(in the rows, 128 means zero)
Known rows, with every step that occurs
X, B, Q: [145 133 112 137 130 153 120 140 150 110 129  80 164  97 105 164 171 164
 157 109 161 129 130 114 134 113 116 130 158 117 111  85 135 162 138 141
 141 146 103 143 143 101 124 120 142 135 107 100 140 111 139  87 154 122
 113 136]
X, B, L: [163 147 121 144 101 155 146 108 125 155 105  93 156  83 159 156 152 160
 164 128 158  78  97 113 147 121 113 127 166 123 105 115 107 141 150 120
 125 140  87 156 110 142 106 133 135 123  85 116 145 130 115 124 170 123
 127 140]
Q, K, Y: [ 87  96 100 138 169 137 154 147 103 122 148 123 118 114 179 157 146 146
 142  82 150 107 166 152 136 113 108 123 174  99 129 143 132 118 116 169
 146 114  74 168 144 121  77 107 108 116 157 131  97 108 139 110 137 134
 149 123]
X, K, Q, B, D, U: [122 102  97  97 167 151 164 143 117  99 134 157 125 145  65 108 115 165
  90 115 122 164 150 102 151 117  86 166 154 115 113 175 131 168 117 115
  97 136 129  96  94 161 156 147 150 141 132 142 204 125 146  97 191 192
 152 124]
M, B, X, K: [149 136 128 147  81 154 157 166 138 119 166  97 179 105 142 143  90 114
 124  83 147 170 141 107 137 133 122 156 153 135 127 104 133 133 156 135
 131 100 112 161  95 128 135 132 118 154  80 157 112 130 103 159 162 131
 143 160]
D, U: [141  88 139  84 149 141 137 123 143 163 135 113 121 134 140 132 145  97
 105 104 134 130 110 116 170 128 102 114 129 113 125 127 117 133 125 155
 113  98 129 165 111  92 110 126 109 133 140 121 128 131 128 105 158 123
 137 117]
L, B, X, K: [149 120 116 136  89 158 109 170 157 121 117 111 157 124 136 146  86 102
 106  81 163 122 109 121 145 155  89 139 147 124 147 108 130 125 143 148
 138 144 132 150 111 138 145 121 118 142 111 147 138 125 104 151 181 116
 128 130]
D, B, Q: [146 124 116  95 142 146 131 118 151 141 175  89 129 100 104 122 150 145
 152  86 161 116 135 127 128 121 106  93 166  96 118 110 149 140 103 154
 108 119 118  94 112  72 136 110 139 139 119 104 127  83 136 118 153 129
 139 119]
D, U, M: [162  82 134  72 151 127 144 129 142 144 106 114 173 138 141 129 167 120
  88 120 129 148 115 120 160 130 115  95 131 127 150 147 125 125 146 157
 129  89 120 181 106  99 111 133  94 140 114 114 133 140 143 107 141 110
 145 147]
K, L, B: [135 103 137 123 132 137  88 134 146 153 144  97  94 142 129 162 112  97
 147 136 139 100  83 121 132 117 119 118 157  91 120  99 122 100 125 162
  96 161 112 159 161 107 120  82 132 123 172  98 138 118 133 144 123 118
 115 119]
Y, K, X: [ 90  96 145  93 148 118 125 153 150 195 161  99 105 129 150 146 121 107
 123 119  95 133 102 148 130 140  99  69 129 123 154 100 160 116 142 167
 107 135 121 178 134 122  98 147  92  98 140 105 122 112 133 147 120 123
 131 142]
J, K, Q: [155  92 139 131 149 158 149 159 100 147 152 145  91 150 160 156 110 130
 144 106 140 115 119 137 130  92 157 132 172 121 125 134 127 131 103 125
 126 178  92 115 144 136 159 137 128 128 138 111 143 132 147 108 150 125
 155 107]
M, U: [157  99 141 115 139 121 145 146 145 128 147 125 126 125 163 161  90 136
 168  99 140 122  96 126 133 120 164 100 169 103 144 136 129 140 102 124
 102 111  93 180 103  74  98 111 100 130 107 113 112 100 115 127 152  84
 128 157]
J, K: [182  83 131 108 133 154 144 157 126 164 132 119 100 126 171 150 109 123
 140 121 152 109 129 139 143 121 173 132 165 130 130 124 131 118 133 146
 134 149  89 167 127 112 127 136 126 124 139 119 126 132 138 114 150 105
 125 119]
X, K, N: [109  89  90 154 123 168 143 173 148 125 151 108 157 100 149 147 115 114
 139  61 133 130 148 137 152 144 100 146 148 130 124 138 138 158 132 138
 119 154  80 145 123 143 102 121 115 120 127  97 137 126 132 139 145 141
 147 118]
X, K: [147 105 100 143 145 150 145 168 150 125 140 109 150 109 133 140 112 118
 121  95 150 112 132 119 161 155 110 130 144 133 130 120 149 145 126 127
 105 119  93 168 104 123  99 116 122 135 107 120 121 131 130 125 165 137
 134 142]
L, B, Q, K: [113 107 117 135 197 124  92 136 122 112 135 132  79 128 113 146 123 152
 128  93 143 104 128 176 125 124 113 127 171  87 122  88 133 119 123 172
 127 121 137 144 157 109 134  80 120 113 120  85 130  89 114 120 173 131
 135 113]
Q, K: [126  97 113 134 180 118 147 152  98 133 128 105 100 128 160 138 112 142
 140 111 148 105 145 157 140 118 113 113 164 111 123 116 132 107 130 140
 117  92 101 160 131 118 103 108 113 130 131 108 110 122 111 114 160 128
 150 131]
L, B, Q, K, N, F: [ 84  94  77 136 165 156 100 128 132 102 141 133  94 111 116 113 111 151
 125  49 165 107 146 174  95 127 104 163 178  90 103 131 129  96 133 174
 155 159 113 133 188 140 128 116  99  95 154  76 137  90 132 155 146 133
 130  73]
U, M, B: [170 110 159 108 124 117 142 138 130 106 131 105 151 105 152 143 147 134
 152 128 130 162 120 114 146  93 166 111 162 133 149 125 144 120 160 134
 116 103  99 189 118  96 123 101  87 154  97  99 115 137 135 146 125 110
 135 181]
U, M, B, Q: [157 124 140 113 153 118 131 134 142  90 156 102 165 101 119 156 170 161
 140 104 125 182 132 126 131  87 167 115 166 124 140  88 153 149 146 162
 128 105 106 170 130  82 132 108 100 145  85  84 120  97 143 134 127 116
 131 174]
Y, K, L: [109 121 118  93 165 128 115 149 144 176 195  83 120 130 135 156 138 129
 140 138 110 108 107 127 128 125 116  81 142 101 116  98 123 116 122 171
 117 113 122 162 178 111  85 120 110 102 162 105 118 134 120 141 112 135
 118 140]
Y, K, L, B: [105 108 130  86 154 125  72 143 163 173 175 113  81 143 127 152 125 119
 137 142 107  90  71 141 130 134 117  92 147  85 118  94 127  95 123 174
 113 143 146 164 192 115 107  88 103  90 171  90 133 134 110 168 114 127
 109 129]
B, D: [153 107 128  81 136 144 136 115 154 126 131  97 110 113 135 138 115 130
 160 125 145 148 138 106 187 106 105 116 161 144 147 117 126 168 147 148
  89 136  87 128 123  84 111 121 124 128 132 131 165 104 111 114 157 109
 113 153]
U, M: [167 101 132  97 146 120 145 150 138 122 109  97 164 111 154 153 150 125
 127 123 142 134 121 116 152 112 136  92 146 146 165 130 149 129 141 140
 125 113  80 175 121  98 109 112  96 142 110 102 116 120 144 120 137  89
 138 165]
K, N, F: [117  84  95 121 111 168 155 130 139 137 143  99 132  91 152 118 108 114
 141  62 171 115 129 113 129 121 121 149 156 138 123 156 126 105 139 139
 130 158  71 147 160 126 106 140  97 122 159 105 120 116 136 150 125 103
 116 100]
L, B, D, U: [145  91 143  44 127 153  90  91 169 147 103 138  80 149 118 111 125 112
 111 131 133 144  95 125 206 135  75 130 149 105 135 133 108 139 155 172
  92 143 151 140 110  89 133 117 125 119 149 130 192 125 106 125 162 127
 112 125]
Q, B, D, U, M: [167  93 123  35 152 111 157 110 135 110  84 132 147 132  95 111 145 168
  97 145 131 182 149 102 158 106 127 127 148 130 152 181 141 141 160 148
 133 108 121 154  89 115 139 132 126 152 132 131 182 111 149 104 168 128
 121 163]
X, B, D: [159 127 125  98 101 161 129 117 153 126  95  79 150 113 124 129 139 157
 177 155 163 138 137 100 185 114  91 135 165 145 129 117 125 162 169 123
 115 160  91 139 119 104 119 131 154 126 123 131 177 137 110 108 152 118
 101 156]
B, Q, K: [113 118  98 148 208 123 134 150 107 109 155 103 115 118 124 155 135 161
 131  90 147 126 160 160 126 111 115 114 169  95 116  91 135 138 119 169
 129  98 112 138 147  97 109 110 120 120 114  99 118  87 127  96 166 131
 142 122]
F, N: [125  74 139 135 155 149 131 144 129 134 130 120 123 119 145 168 141  93
 157  96 144 147 118 101 165 111 111 122 131 132 150 112  89 153 104 117
  89 114  59 164 131  71 109  92 120 142 138  70  96 113 129 124 130  98
 128 130]
K, Q, B, L: [140 121 126 145 158 116 186 123  77 126 135 152  86 124 133 163 124 172
 153 100 139  88 116 114  98  74 152 130 180 110 115 149 125 140  92 108
 106 134  96 103 131 166 148 116 120 135 106 100 152  73 139 122 187 147
 152 117]
B, L: [154 123 126 131 132 135 151 107 117 160 134 115 119 100 166 164 128 130
 144 101 154  87 104 125 150 113 130 105 162 122 126 112 109 140 132 147
 104 121  84 153 110 122  91 126 110 124 100 114 130  96 110 125 171 113
 128 132]

Rows
[121 133  95 157 171 148 125 147 108 105 129  89 149 110 117 143 154 187
 152 114 159 122 158 151 117 119 103 140 178 101  95  91 135 141 143 142
 151 119 117 144 145 119 122 119 142 128 103  99 134 119 131  84 162 148
 136 130]	X, B, Q, K
[102 120 144 105 105 135 120 158 161 190 130  71 139 118 143 140 141 129
 138 145 110 130  97 137 125 146  87  93 136 119 131  99 163 111 168 140
 128 152 135 184 140 149 108 162 117 107 129 112 132 142 137 139 116 138
 125 148]	Y, K, X, B
[156 113 148 105  81 138 112 135 147 141 120 109 119 135 155 157  95  96
 135  97 163 121 101 114 140 121 105 120 152 126 151  95 116 119 140 158
 135 148 133 142 137 110 151 106 109 146 123 135 132 103 104 149 174  86
 118 133]	L, B, X
[164  88 140  36 129 135  89  94 167 126  78 136 135 146 118 105 149 131
  87 146 123 160 100 127 202 133  83 114 148 124 159 148 114 138 174 168
 115 136 140 154 101  97 134 125 115 123 131 124 192 131 119 135 153 111
 126 154]	L, B, D, U, M
[ 99 108 121  24 181 120 144 120 120 132 158 157  76 163  90 104 141 182
 102 125  91 149 124 119 147  94  97 119 147 104 123 160 126 160 113 140
 116 120 167  94 154 141 147 145 115 109 146 124 199 117 129 112 166 174
 143 122]	Y, K, Q, B, D, U
[171 117 153  68 120 124 134 112 138 101 122 108 150 104 135 117 144 152
 160 149 135 185 137 109 184  90 143 119 169 146 160 129 138 154 185 142
 100 117  87 159 109  83 130 122 109 136  99 120 159 121 122 145 130 111
 122 194]	U, M, B, D
[109 104 124 140 173 124  90 150 104 150 144 107  78 148 140 153  93 121
 139 142 137  93 115 160 116 128 101 119 172  77 106 114 123  80 139 163
 108 127 122 159 161 128 120  83 127 116 172  89 127 128 129 137 138 143
 137 119]	Q, K, L, B
[171 136 149 120 122 119 153 106 108 133 123 122 158  90 171 149 160 157
 147 120 135 135 105 124 154  94 170 109 177 129 137 127 112 129 170 138
 108  97  86 179  98 125 114 126  91 139  64 101 132 114 116 158 146 121
 141 180]	U, M, B, L
[124 120 125 135 164 142  77 130 155 135 167 101 104 133  96 175 132 116
 143 118 136 126 101 130 113 110 115 112 163  81 110  75 128 128 118 186
 108 158 125 136 169  90 122  79 136 117 162  90 143  82 139 129 132 120
 107 119]	K, L, B, Q
[146  73 159 123 123 145 143 162 128 203 135 106  97 135 174 155  90  92
 122 130 129 147 127 150 117 115 150 118 156 128 142 121 150 107 157 164
 127 186  92 173  98 134 135 170 126 131 146 118 129 114 165 128 133 112
 131 125]	J, K, X
[106 133 132 176 121 137 149 123  82 193 103  88 143 106 164 147 120 156
 138 141 133 111 128 165 102 130  75 126 170 107 100 120 123 106 184 135
 118 145  97 170  87 180 110 174 135 115 100 111 140 118 134 127 162 155
 159 133]	Q, K, X, B, L
[113 119 119  59 175 114 146 144 118 111 151 150  75 144 100 128 119 197
 155 125 109 128 133 113 132  84 123 113 163 120 140 141 148 163 106 120
 105 145 130  88 173 143 147 118 114 112 142 109 180 106 119 127 158 154
 129 138]	Y, K, Q, B, D
[149  88 128  44 154 137 154 109 138 130 107 130  96 133  98 113 124 153
 113 132 134 162 151 110 164 105 127 136 150 114 128 156 127 144 143 144
 114 109 126 139 103 110 139 128 131 141 149 144 184 102 130 100 181 142
 111 138]	Q, B, D, U
[160 114 122 121 144 115 171 118 100 143 110 128  93 102 137 169 123 170
 153 105 157  82 122 118 114  92 170 127 170 121 118 137 128 125 117 127
 114 105  89 147 109 149 121 110 121 142 110 110 134  81 129 126 190 121
 121 127]	Q, B, L
[115 125 137 154 120 151 126 145 154 151 127  65 160 109 105 166 147 133
 142 124 135 167 126 128 106 118  89 116 149 116 115  83 164 152 162 151
 127 177 106 153 116 119 126 153 147 136 115 112 152  92 163 106 133 133
 124 138]	K, X, B, Q
[ 97 141 121 162 202 134 124 142  92 121 222  85 117 122 109 155 128 156
 150 123 119 167 163 156  95  83 138 132 179  69  78  81 126 112 140 175
 115  91 115 146 154  99 114  97 132 124 130  92 116 108 134 127 124 167
 139 135]	M, B, Q, K, L
[124 122 127 108 201 118 134 129 104 107 156 121 155 120 113 117 178 175
  87 111 118 189 155 165 131 109 134 124 163  89 112 130 126 126 165 178
 146  55 143 179 115 101 135 131 104 135  91  92 125 125 141 114 147 164
 163 143]	D, U, M, B, Q, K
[109 135 135  81 108 134  81 148 153 180 176  94 122 151 139 150 107 111
 122 125 121 119  85 122 109 129  98  87 143  98 131  88 114  99 134 187
 147 142 158 138 184 123 122 116 107 104 153 124 128 124 101 171 129 114
 110 133]	Y, K, L, B, X
[166 118 123  52  99 159 127 104 161 128  68  94 208 124 119 106 180 164
 111 174 143 181 130  96 194 132  72 125 145 138 136 158 115 159 195 143
 138 130 116 158  93 107 122 161 136 134 109 138 190 160 135  96 143 130
 124 167]	X, B, D, U, M
[162 101 163  73 132 125 143 117 136 133 130 116 155 119 142 123 168 121
 101 127 114 181 112 116 163 106 142 119 147 113 135 143 126 121 165 147
 121  79 134 197  99  98 132 131  95 152 104 108 127 143 135 139 130 134
 139 166]	D, U, M, B
[129 110 125  98 156 122 170 127 102  93 131 138  79 143  98 135 107 174
 165 121 139 145 150  99 132  68 123 137 179 133 133 152 146 167 110 109
  95 159  97  84 143 134 163 109 132 145 140 120 192  93 147 105 174 145
 129 141]	K, Q, B, D
[166 116 163  77  90 136 156 122 126 143 136 101 197 130 150 126 144 118
  85 108 130 215 120 102 146 102 128 116 142 124 145 133 111 116 179 167
 160  80 139 174  95 104 146 148  95 164  90 146 123 134 132 138 143 115
 150 168]	D, U, M, B, X
[ 76 102 100 136 182 139 100 134 135  99 152 147  99 119 133 164 156 169
 132  66 148 106 151 177 125 112 107 133 183  70 127 113 135 132 100 199
 152 146 113 151 165 111  99  87 110  99 155 111 121  73 133 121 144 141
 137  98]	L, B, Q, K, Y
[132 127 146 121  87 148  94 140 138 162 151  81 135 145 140 165  90  84
 136 120 148 135  96 105 112 118 101 118 156 100 132  92 110 104 139 176
 135 156 126 137 156 107 132 101 131 144 156 134 137 110 119 153 141 100
 112 130]	K, L, B, X
[148 116 100 135 113 133 171 183 121 109 120 104 170 112 116 155  80 143
 110  84 167 140 161  95 103 130 136 150 150 141 134 132 156 130 133 121
 157 112 106 144  98 155 147 125 130 172 104 154 125 104 134 123 199 124
 134 139]	Q, B, X, K
[111 126 131 148 192 120 131 137  94 102 183 116 100 109 123 140 135 167
 151  94 131 150 162 161 126  88 144 134 183  91 102  86 132 134 138 161
 116  80 116 149 145  96 125 100 114 127  96  92 114  96 118 127 155 154
 143 139]	M, B, Q, K
[150  74  99 114 104 187 152 145 132 157 144 118 115 104 174 117  95 116
 134  77 178 111 147 139 117 125 163 169 168 132 112 169 120  91 149 140
 172 188  66 155 157 147 125 165 108 114 165 112 122 137 152 145 121 102
 121  83]	J, K, N, F
[161 137 121 108 104 145 156  85 117 179 145 109 123  89 158 121 135 144
 154 100 164  74  98 126 141 127 110  92 174 102 114 142 117 116 124 131
  95 107  94 104  79 109 121 127 131 130  99 114 134  92 117 150 168 134
 148 128]	D, B, L
[ 94  83  83 141 146 157 158 138 101 131 139 103 117 103 163 105  96 134
 137  65 167 106 162 150 111 133 107 155 165 120 110 161 120  84 149 136
 142 134  74 152 167 149 104 134  94 113 159  99 109 128 128 143 132 128
 143  96]	Q, K, N, F
[145 152 127 155  95 140 169 173 107  86 162 122 228 122 138 136 112 142
 109  91 133 197 128 101 120 108 111 138 163 140 146 132 136 145 153 116
 137 123 108 131 111 153 168 151 110 167  60 136 135 142 136 154 146 150
 180 168]	U, M, B, X, K, Q
[112 104  86 152  84 156 171 186 129 113 137 100 171 105 134 155  75 139
 131  47 150 163 175 111  94 118 122 166 151 138 127 154 147 151 135 128
 168 144 103 121 118 169 151 126 125 150 122 134 127  93 143 142 184 131
 140 118]	Q, B, X, K, N
[161  99 127  41 143 142 131 102 152 135  95 117 177 127 127 107 159 137
  91 146 131 179 130 108 197 121  91 104 144 136 156 155 118 161 169 170
 116 110 114 152  99  83 111 148 117 131 123 131 174 129 130 107 143 114
 133 163]	B, D, U, M
[113  91  65 147 122 183 150 157 152 115 145 108 169  78 136 104  97 110
 120  52 166 116 142 119 128 161 105 171 152 141 116 162 137 113 137 129
 132 158  68 162 133 158  94 154 105 123 139 116 121 135 135 155 129 132
 126 104]	X, K, N, F
[107 113 123  97 172 122 135 154 123 143 181 133  96 142 146 143 146 148
 140  95 108 106  97 133 135 114 101  91 147 120 138 111 133 139  96 132
 105 130 131 119 192 127 119 125  92 100 126  94 135 133 113 131 134 148
 153 131]	Y, K, Q
[167 122 153  90 123 126 152  87 113 160 131 130 163 102 158 130 173 140
 102 120 120 150  96 129 161 106 147 117 153 105 120 148  97 124 167 156
 115  73 121 183  80 119 116 149  95 137  69 109 137 133 120 149 148 141
 155 162]	D, U, M, B, L
[109 104 121  88 184 100 156 166 107 123 162 151  69 147 120 148 132 177
 143 103 113  99 114 130 100  96 149 110 158 113 132 134 159 131  83 113
 122 123 135 116 184 159 151 110  96 121 141  91 135 109 135 131 153 155
 152 125]	Y, K, Q, B
[120 141  95 162 109 166 146 183 136 154 180  62 209 123 130 162  89  94
 107 103 148 159 140  90 113 143  87 125 142 121 114 106 123 127 135 159
 142 128 101 139 118 127 102 138 151 145 131 157 123 129 131 132 144 127
 131 139]	B, X, K, L
[150 117 145  85 164 127 134 112 141 117 161 115 169 113 106 134 189 147
  93 105 113 201 124 128 149 101 143 117 147 107 127 116 127 144 155 177
 140  79 142 171 115  78 132 131  99 144  95  96 134 115 147 116 132 138
 145 157]	D, U, M, B, Q
[150 114 130 126 161 168  75 144 147 154 171 123  83 140 111 174 115 127
 127 132 137 120 112 152  99 106 163 129 179  81 103  94 117 119 121 192
 147 191 119 139 164 110 142 111 151 111 165  98 148 104 152 126 130 123
 107 102]	J, K, L, B, Q
[158 129 131 102  91 149 152 153 140 125 139 111 237 116 131 118 133 120
  59 102 130 213 131 104 145 140 109 140 135 130 136 146 122 126 176 151
 158  78 141 182  67 132 140 164 107 168  69 158 125 159 133 144 152 144
 158 169]	D, U, M, B, X, K
[121 141  88 123  55 187 163 145 155 138 173  99 218  91 156 119 125 136
 119  52 175 129 162 107 129 154  58 122 161 107 138 157 143 132 108 150
 159 132  84 112  74 129 107 150 143 138 127 182 108 113 144 151 150 142
 159 128]	D, B, X, K, Y
[161 133 156 133 116 131 154 103 111 154 160 116 107  90 165 156 132 134
 166 106 134 114 103 126 156  95 160 128 178 115 115 105 107 135 147 141
  89 106  94 166 106 123 116 122 107 134  83 108 133 106 102 158 159 128
 135 147]	M, B, L
[127 136 113 140  80 159 163 162 144  95 155 110 252  90 161 152 149 140
 107  71 147 193 158 102 135 120 127 138 156 137 154 142 141 140 152 158
 181 120  75 189  92 136 107 142 104 148  89 167 102 128 147 164 123 126
 146 178]	U, M, B, X, K, Y
[123 138 105 166 115 163 165 179 113 116 169 110 191 135 135 147  90 118
 106  66 146 154 127 102 126 129  77 134 150 136 134 121 126 158 113 128
 127 143 108  96 124 145 140 149 127 152  96 152 134 122 125 122 171 138
 167 134]	B, X, K, Q
